Each row was made from one walk, in order. Every step used is in the known rows, and no mark comes twice. Write each row's walk.
Known rows:
zivim-sada: [-0.13  0.35 -0.49  1.76  0.90 -1.46 -0.66 -0.06 -1.51 -0.71  0.51  0.05
  0.43  0.90 -0.85 -1.79 -1.00 -0.11 -0.34 -0.59 -0.51  0.11  0.63 -0.65
 -0.73  1.67  0.83]
diromu-mubo-seleg-digof: [ 1.15 -1.23  1.29 -0.46 -0.67 -0.98  0.36 -0.47 -2.60 -2.64 -0.05  1.94
  0.97  0.63 -2.37  0.67  0.57 -1.87 -0.83 -2.40  2.32  1.31 -0.29 -0.34
  1.86  0.31  0.24]
vali-digof-sipal: [-1.10 -1.93  2.23  0.96  0.06  0.65  1.76 -0.26 -0.16 -2.77  0.10  0.13
  0.35 -2.56 -2.70 -1.42 -1.32 -0.98 -0.38 -1.37 -2.38 -0.38 -2.29 -0.39
 -2.68  1.88  0.39]
funeg-sada: [-1.42  0.33  0.59 -0.92  1.93 -0.76 -0.57  0.68  0.13 -0.62 -0.82 -1.31
  1.91 -1.33 -0.32 -0.37  0.33  0.90  0.46  0.72 -0.23 -1.12 -1.57 -1.59
  0.37  1.14  2.07]
digof-seleg-fibe: [ 2.02 -0.50  2.09 -0.08  0.42  0.88  1.66  1.70  1.11 -2.38 -0.01  0.72
  1.56  1.17 -1.10  0.24 -0.23  1.08 -2.40  0.24  0.49  2.09  0.12  0.06
  0.45  0.35 -0.60]
diromu-mubo-seleg-digof-sipal: [ 0.20 -1.49  2.08  0.72 -0.61 -0.40  1.67 -0.07 -2.71 -3.69  0.20  2.58
  1.82 -1.25 -3.84 -0.14 -1.30 -2.23 -1.21 -2.64  0.92  2.18 -1.62  0.00
  0.69  0.39 -0.25]
kedi-seleg: [ 2.16 -0.76  1.00  0.77 -0.78 -0.74  2.75  1.23  0.70 -0.53 -0.71 -0.55
  0.56 -0.55 -0.69  2.41 -0.17  0.36 -0.76  0.84  1.22  2.17  0.64  0.09
  1.37 -0.80  1.18]
goli-seleg-mubo-diromu-zivim-sada-voto-sipal: [-0.40 -0.83 -0.67  0.78  0.31  0.54 -2.22 -3.46  0.01 -0.52  0.04  5.80
  1.25 -1.11 -5.57 -5.64 -1.43 -2.38 -0.23 -2.03  0.06 -1.60 -0.31  3.45
  2.05  0.70  2.00]
diromu-zivim: [-1.27 -0.63 -0.32 -0.35 -0.77  0.73  0.27 -1.82 -0.04  0.18  0.32  1.69
 -1.33  0.61  0.03  0.62  0.49 -0.69  1.22  1.09 -0.12 -0.72  1.53 -0.39
  0.36 -0.68  0.29]
diromu-zivim-sada: [-1.44 -0.22 -0.82  1.49  0.14 -0.67 -0.38 -1.84 -1.59 -0.58  0.84  1.80
 -0.87  1.51 -0.85 -1.13 -0.53 -0.79  0.90  0.56 -0.61 -0.63  2.16 -1.03
 -0.36  1.01  1.17]
vali-digof: [-0.17 -1.71  1.42 -0.17 -0.01  0.07  0.30 -0.59 -0.08 -1.77 -0.01 -0.46
 -0.46 -0.63 -1.22 -0.67  0.61 -0.61 -0.05 -1.10 -0.90 -1.24 -0.93 -0.64
 -1.48  1.87  0.93]
sada-funeg-seleg: [-0.10  0.41  0.68 -0.19 -0.43  2.16  1.78  1.64 -0.55 -0.27 -1.60  1.63
  1.44 -1.50 -0.21  1.92 -0.56  0.22 -0.28 -0.26 -1.43 -1.03 -2.35 -2.14
  0.91  0.53 -1.11]
mubo-diromu-zivim: [-0.78 -0.46  1.12 -0.31 -1.91 -0.35 -2.02 -1.96 -0.17 -0.06  0.73  3.43
  0.37  0.44  0.69 -0.07  1.53 -1.22  1.33 -0.07 -1.30 -2.25  2.18 -0.12
  1.24 -0.13  2.10]
mubo-diromu-zivim-sada-funeg-seleg-kedi: [ 0.36  1.72  1.58  1.80 -0.55  0.91 -1.86 -1.49 -2.46 -1.98 -0.34  3.76
  1.64  1.94 -2.13 -0.26  0.18 -1.16  1.27 -1.17 -2.56  0.30  0.66 -2.44
  1.62  1.74  1.37]
diromu-mubo-seleg-kedi: [ 2.02  0.43  1.16  0.52  0.05  0.77  0.43  0.47 -0.60 -2.40 -0.76  0.74
 -0.01  1.99 -3.17  0.61 -0.60 -2.40 -0.01 -2.46  2.23  3.41  1.01  0.75
  1.54 -0.91  1.02]
sada-zivim-diromu-mubo-seleg-digof-sipal: [ 0.04 -1.84  0.04  2.64 -0.70 -0.53  1.01 -0.70 -3.32 -1.96  1.59  4.47
  1.61 -1.78 -5.55 -1.98 -0.52 -3.13 -0.05 -1.52  0.40  2.20 -0.59 -0.82
  1.70  0.94  1.13]
voto-sipal: [ 0.59 -0.51 -0.58  0.80  0.13  0.33  0.14 -0.97  0.34  2.42  0.76 -0.47
  1.27 -0.90 -1.06 -1.37 -0.96  0.05 -1.65  0.12  0.63  0.92 -1.13  1.46
 -0.17  0.87 -0.41]
goli-seleg-mubo-diromu: [ 0.64  0.72  0.62 -0.08 -0.36  0.51 -1.61 -1.45  1.16 -1.55 -1.86  3.27
  0.74 -0.88 -4.21 -1.60  0.80 -0.49 -0.21 -3.24  0.71 -0.80  0.37  4.37
  1.66 -0.82  1.78]
mubo-diromu-zivim-sada-funeg-seleg: [-0.97  0.29  1.29  1.25 -1.50  0.20 -0.99 -0.36 -2.20 -0.95 -0.31  5.13
  2.24 -0.17 -0.45  0.01 -0.03 -1.26  0.72 -0.88 -3.34 -3.18  0.55 -2.85
  1.46  2.09  1.94]
sada-voto: [-0.23 -0.81  0.06 -1.41  0.38  0.51 -0.32  0.80  0.01 -0.83  0.39  1.31
  0.13 -0.86  0.58 -1.43 -0.86 -1.21  0.78  0.58 -0.73 -1.06 -1.63 -1.40
  0.92 -0.35 -0.47]
funeg-seleg: [ 0.42  1.01  0.84 -0.78 -0.09  1.21  1.34 -0.08  0.64  0.13 -0.94  0.65
  0.89  0.26  0.12  2.89  0.14  1.27  0.43  1.46 -0.48  0.04 -0.93 -0.57
  0.98  0.65 -0.33]
funeg-sada-zivim-diromu-mubo: [-2.51 -0.09 -0.66  1.55  1.64 -0.47 -0.12  0.51 -2.02  0.06  0.10  1.05
  0.97 -1.30 -3.73 -2.47 -0.03 -1.90  1.73 -0.17  1.49 -2.00 -0.18 -2.66
  1.73  1.15  4.44]
seleg-mubo-diromu: [ 1.09  0.53  0.61  0.44 -0.89 -1.13 -3.05 -1.16 -0.49 -1.18 -0.44  2.90
  1.23  1.24 -2.25 -1.20  0.42  0.05 -0.48 -2.45 -0.03 -0.34 -0.43  2.80
  1.22  0.02  1.78]
mubo-seleg: [ 1.52 -1.00 -0.01 -0.55 -0.77 -0.43  0.26  1.13  1.21 -0.26 -0.28  1.64
  1.37 -0.69  0.30  1.16  0.43 -0.56 -0.74 -0.20 -0.69  0.82  0.37  0.55
  0.97 -0.12  0.58]
seleg-fibe: [-0.07 -0.66  0.48 -0.37  0.51 -0.32  1.07 -0.71  0.12 -0.94  0.41 -0.31
  0.39  0.87 -1.15 -1.40  0.37  0.23 -1.10 -1.07  0.10  2.25 -0.16  0.71
  0.54 -0.12 -0.58]
goli-seleg: [-0.44  0.19  0.01 -0.53  0.55  1.70  1.42 -0.22  1.75 -0.33 -1.48  0.34
 -0.47 -1.98 -1.97 -0.42  0.41 -0.46  0.34 -0.89  0.76 -0.53  0.78  1.53
  0.48 -0.84  0.00]
zivim-diromu-mubo: [-0.34  0.22  0.34  1.71  0.05  0.06 -0.85 -1.53 -1.95  0.42 -0.41  1.01
 -0.80  0.79 -2.79 -1.74 -0.79 -1.00 -0.87 -2.18  2.65 -1.08  1.64 -0.12
  1.13  0.02  2.04]

Which walk is each row?
[ 1.14 -0.75  0.37  1.22 -0.78 -0.28 -0.70 -0.42 -0.73  0.19 -0.59  2.57
  0.57  0.06 -2.46 -0.59 -0.44 -1.63 -1.60 -2.33  1.91 -0.21  1.96  0.34
  2.11 -0.11  2.64] -> zivim-diromu-mubo-seleg
[ 0.33  0.38 -0.30  1.54  1.80 -0.07 -0.78  0.58 -1.00 -1.24 -0.20  1.29
  1.70  0.16 -5.14 -1.62  0.53 -2.37  1.59 -0.65  1.43  2.34  0.30 -1.69
  2.84  0.77  4.44] -> funeg-sada-zivim-diromu-mubo-seleg-kedi
[-0.91 -0.18 -0.32  2.47 -1.10 -1.05 -3.05 -1.36 -3.31 -2.10 -0.24  5.51
  0.92  1.01 -3.42 -3.35 -0.78 -1.78 -0.34 -3.59 -1.76 -2.15  0.29  0.17
  0.70  0.82  2.20] -> seleg-mubo-diromu-zivim-sada-funeg
[-0.35 -0.43 -0.50  0.37  1.30 -0.95 -1.04  0.74 -1.52 -1.55  0.93  1.47
  0.60  0.07 -0.36 -3.20 -1.88 -1.38  0.44  0.01 -1.18 -0.87 -1.04 -2.09
  0.13  1.26  0.35] -> zivim-sada-voto
[ 2.45  0.76  0.65  1.69  0.16  0.46 -1.49 -1.51 -0.97 -0.93 -0.61  1.20
 -0.12  2.26 -4.15 -0.87 -0.27 -1.48 -1.01 -2.63  2.64  3.21  2.17  0.85
  2.28 -0.43  2.00] -> zivim-diromu-mubo-seleg-kedi
[ 0.80  1.39  0.76  2.08 -0.37 -0.53 -2.01  0.43 -2.52 -2.12 -1.44  4.49
  3.12  0.70 -3.32 -1.08 -1.10  0.15 -1.08 -3.24 -1.92 -1.26 -2.12  0.07
  1.42  2.23  1.47] -> zivim-sada-funeg-seleg-mubo-diromu
[ 1.23  1.82  0.99  0.33  0.48  2.83  0.86  0.56 -0.78 -1.23 -1.58  0.23
  0.79  0.63 -1.88  1.62 -0.32  0.37  0.30 -0.60 -0.68  2.43 -2.09 -1.67
  1.02  0.19 -1.65] -> sada-funeg-seleg-kedi
[-1.05 -0.43 -1.23  2.46 -0.22  0.30  0.39 -0.28 -2.16  0.65  0.90  2.32
 -0.90 -0.02 -3.48 -2.12 -0.31 -2.86  1.23 -0.91  1.69 -0.79  1.48 -1.08
  1.39  0.03  2.43] -> sada-zivim-diromu-mubo
[-0.67 -0.26 -0.64  2.36  0.53 -0.61 -0.29  1.63 -2.73 -1.13 -0.13  1.03
  1.07 -0.82 -1.21 -2.79 -1.67 -1.15 -0.98 -2.22 -1.51 -1.03 -0.80 -2.18
 -0.80  1.50  0.07] -> zivim-sada-funeg
[ 0.56 -1.42 -1.20  1.91 -1.05 -0.10  0.64  0.91 -0.92  0.45  0.63  3.95
  0.53 -0.63 -3.14 -0.94  0.04 -3.46  0.58 -1.05  1.01 -0.05  1.78 -0.63
  2.37 -0.11  2.96] -> sada-zivim-diromu-mubo-seleg
[ 3.33 -0.12  3.27  0.55  0.72  2.00  0.04  0.66  0.72 -4.17 -0.46 -0.84
 -0.01  1.85 -2.85  0.70  0.21  0.26 -0.79  0.02  0.19  2.10 -0.51 -0.81
 -1.41  2.07  0.28] -> vali-digof-seleg-kedi
[ 2.70 -0.29  0.25  1.22 -0.52 -0.77  1.97  0.22  0.26 -1.67 -1.51  0.55
  0.12  0.81 -3.58  1.85 -0.75  0.97 -1.33 -0.45  2.45  3.27 -0.45  2.60
  1.65 -1.38  1.03] -> kedi-seleg-mubo
[ 0.93 -1.66 -0.74  1.44 -0.77 -1.10 -0.42 -1.05 -3.19 -0.93  1.38  3.86
  0.80  0.14 -4.09 -1.27  1.34 -2.88  0.31 -1.21  1.72  1.37  0.75 -1.19
  2.95  0.84  1.62] -> sada-zivim-diromu-mubo-seleg-digof
[ 1.80  0.02 -0.88  2.40 -0.17  0.64 -0.26 -0.21 -1.16 -0.62  0.64  2.59
 -0.14  1.53 -4.83 -1.27  0.30 -3.40  1.09 -1.30  1.64  3.53  1.91 -0.18
  2.50 -0.36  2.40] -> sada-zivim-diromu-mubo-seleg-kedi
[-1.06  0.64 -0.91  1.70  0.00  1.36  0.55 -1.27 -2.60 -1.83 -1.57  4.39
  0.13  1.46 -3.90  0.15 -1.63  0.12 -0.01 -1.02 -0.95 -0.53 -1.41 -0.52
  0.84  0.95 -0.12] -> diromu-zivim-sada-funeg-seleg-mubo
[-0.67  0.14  0.32 -0.40 -1.15  1.22 -1.37 -3.24  1.13 -1.41 -1.60  4.95
 -0.62 -0.22 -4.20 -1.01  1.25 -1.06  1.03 -2.14  0.59 -1.60  1.79  3.95
  2.09 -1.55  2.11] -> goli-seleg-mubo-diromu-zivim
[ 1.93  0.13  1.87  0.38 -1.78  0.74 -2.20 -0.66  0.49 -2.48 -0.56  5.53
  0.99  2.20 -2.13  1.14  0.40  0.25 -0.59  0.02  0.22 -1.21  1.30  1.82
  1.48 -0.18  1.93] -> digof-seleg-mubo-diromu-zivim
[ 1.23 -0.13  1.27  2.78 -1.21  0.15 -2.49  1.02 -2.26 -3.63 -0.67  6.60
  2.04  1.40 -3.41 -1.66 -1.39 -0.93 -1.69 -2.23 -1.31 -2.27  0.54 -0.40
  0.66  1.31  2.09] -> digof-seleg-mubo-diromu-zivim-sada-funeg
[ 0.70 -0.93  0.80  0.10 -0.82  0.08  1.35  1.48 -0.37 -1.33 -0.81  2.02
  0.67 -0.05 -1.45  0.90 -0.72 -2.58 -0.64 -2.19  1.50 -0.04  0.83  0.29
  1.36 -0.60  1.63] -> diromu-mubo-seleg
[ 0.07  1.40  0.68  1.11 -0.73 -0.63 -2.12 -3.16 -1.40 -1.61 -0.61  5.26
  1.20  2.99 -2.97  0.51  0.12  0.47  0.84 -0.47 -1.06 -0.94  0.79  1.26
  1.83  1.63  2.57] -> funeg-seleg-mubo-diromu-zivim-sada
[-1.66 -0.09 -1.52  1.00  1.74 -0.85 -1.26  0.19 -0.46  1.15  0.67  0.61
  1.72 -1.90 -2.00 -2.27  1.10 -0.02  1.62  1.83 -0.79 -1.09 -0.65 -2.37
  1.38  1.78  3.43] -> funeg-sada-zivim-diromu
[ 3.48  1.58  1.88  0.71  0.79  1.87 -0.30  1.25  0.75 -2.48 -0.46 -0.39
  0.46  2.55 -1.61  1.42 -0.35  0.98 -0.77  1.05  1.12  3.40  0.51 -0.16
  0.03  0.13 -0.64] -> digof-seleg-kedi
[ 1.08 -1.84  2.59  2.57 -1.26  0.28 -2.13  0.41 -2.37 -5.33 -0.64  6.14
  1.57  0.75 -4.58 -2.42 -0.74 -1.63 -1.76 -3.30 -2.27 -3.47 -0.42 -1.13
 -0.86  3.16  3.02] -> vali-digof-seleg-mubo-diromu-zivim-sada-funeg
[ 2.68  0.60  0.82  0.67  0.17  1.09 -0.19  1.30  0.57 -2.49 -1.26  2.04
  0.64  1.78 -2.79  1.12 -1.21  1.44 -1.92  0.07  1.60  0.97 -0.88  1.93
  0.13 -0.06 -0.20] -> digof-seleg-mubo
[-0.52  0.01  1.67  0.77 -1.26 -0.81 -1.99 -2.33 -4.44 -2.31  0.45  5.01
  2.61  0.61 -1.35 -0.21  1.33 -0.54  0.48 -1.01 -2.45 -1.75 -0.51 -3.49
  1.97  3.02  0.57] -> mubo-diromu-zivim-sada-funeg-seleg-digof
[-0.37  0.38  1.00 -0.05 -2.10  1.61 -1.02 -1.37 -1.12 -1.33 -1.68  6.19
  1.31  0.37 -2.42  1.31  0.42 -0.38  0.42 -1.59 -1.63 -2.14 -1.32  0.35
  2.47 -0.20  1.01] -> sada-funeg-seleg-mubo-diromu-zivim
[-1.03 -0.23 -0.11 -0.02  0.17  0.29 -2.38 -2.48 -0.32 -2.85 -0.64  6.35
  0.05 -0.15 -4.48 -4.20 -0.56 -2.47  1.41 -2.14 -0.58 -2.46  0.82  1.95
  2.24 -0.26  2.45] -> goli-seleg-mubo-diromu-zivim-sada-voto
[-1.05 -0.35  1.71  0.90 -0.92 -0.03  0.14 -1.11 -2.07 -1.87  0.08  4.77
  2.72  0.70 -1.55 -1.36  0.32 -0.97 -0.40 -1.93 -3.20 -0.93  0.33 -2.09
  2.03  1.92  1.36] -> mubo-diromu-zivim-sada-funeg-seleg-fibe
[-1.42 -0.18  2.48  1.91 -1.13 -0.20 -0.59 -1.99 -4.56 -3.33  0.64  5.62
  3.39 -1.25 -2.82 -1.02 -0.67 -0.78  0.16 -1.32 -3.89 -0.91 -1.90 -3.15
  0.76  3.01  0.04] -> mubo-diromu-zivim-sada-funeg-seleg-digof-sipal
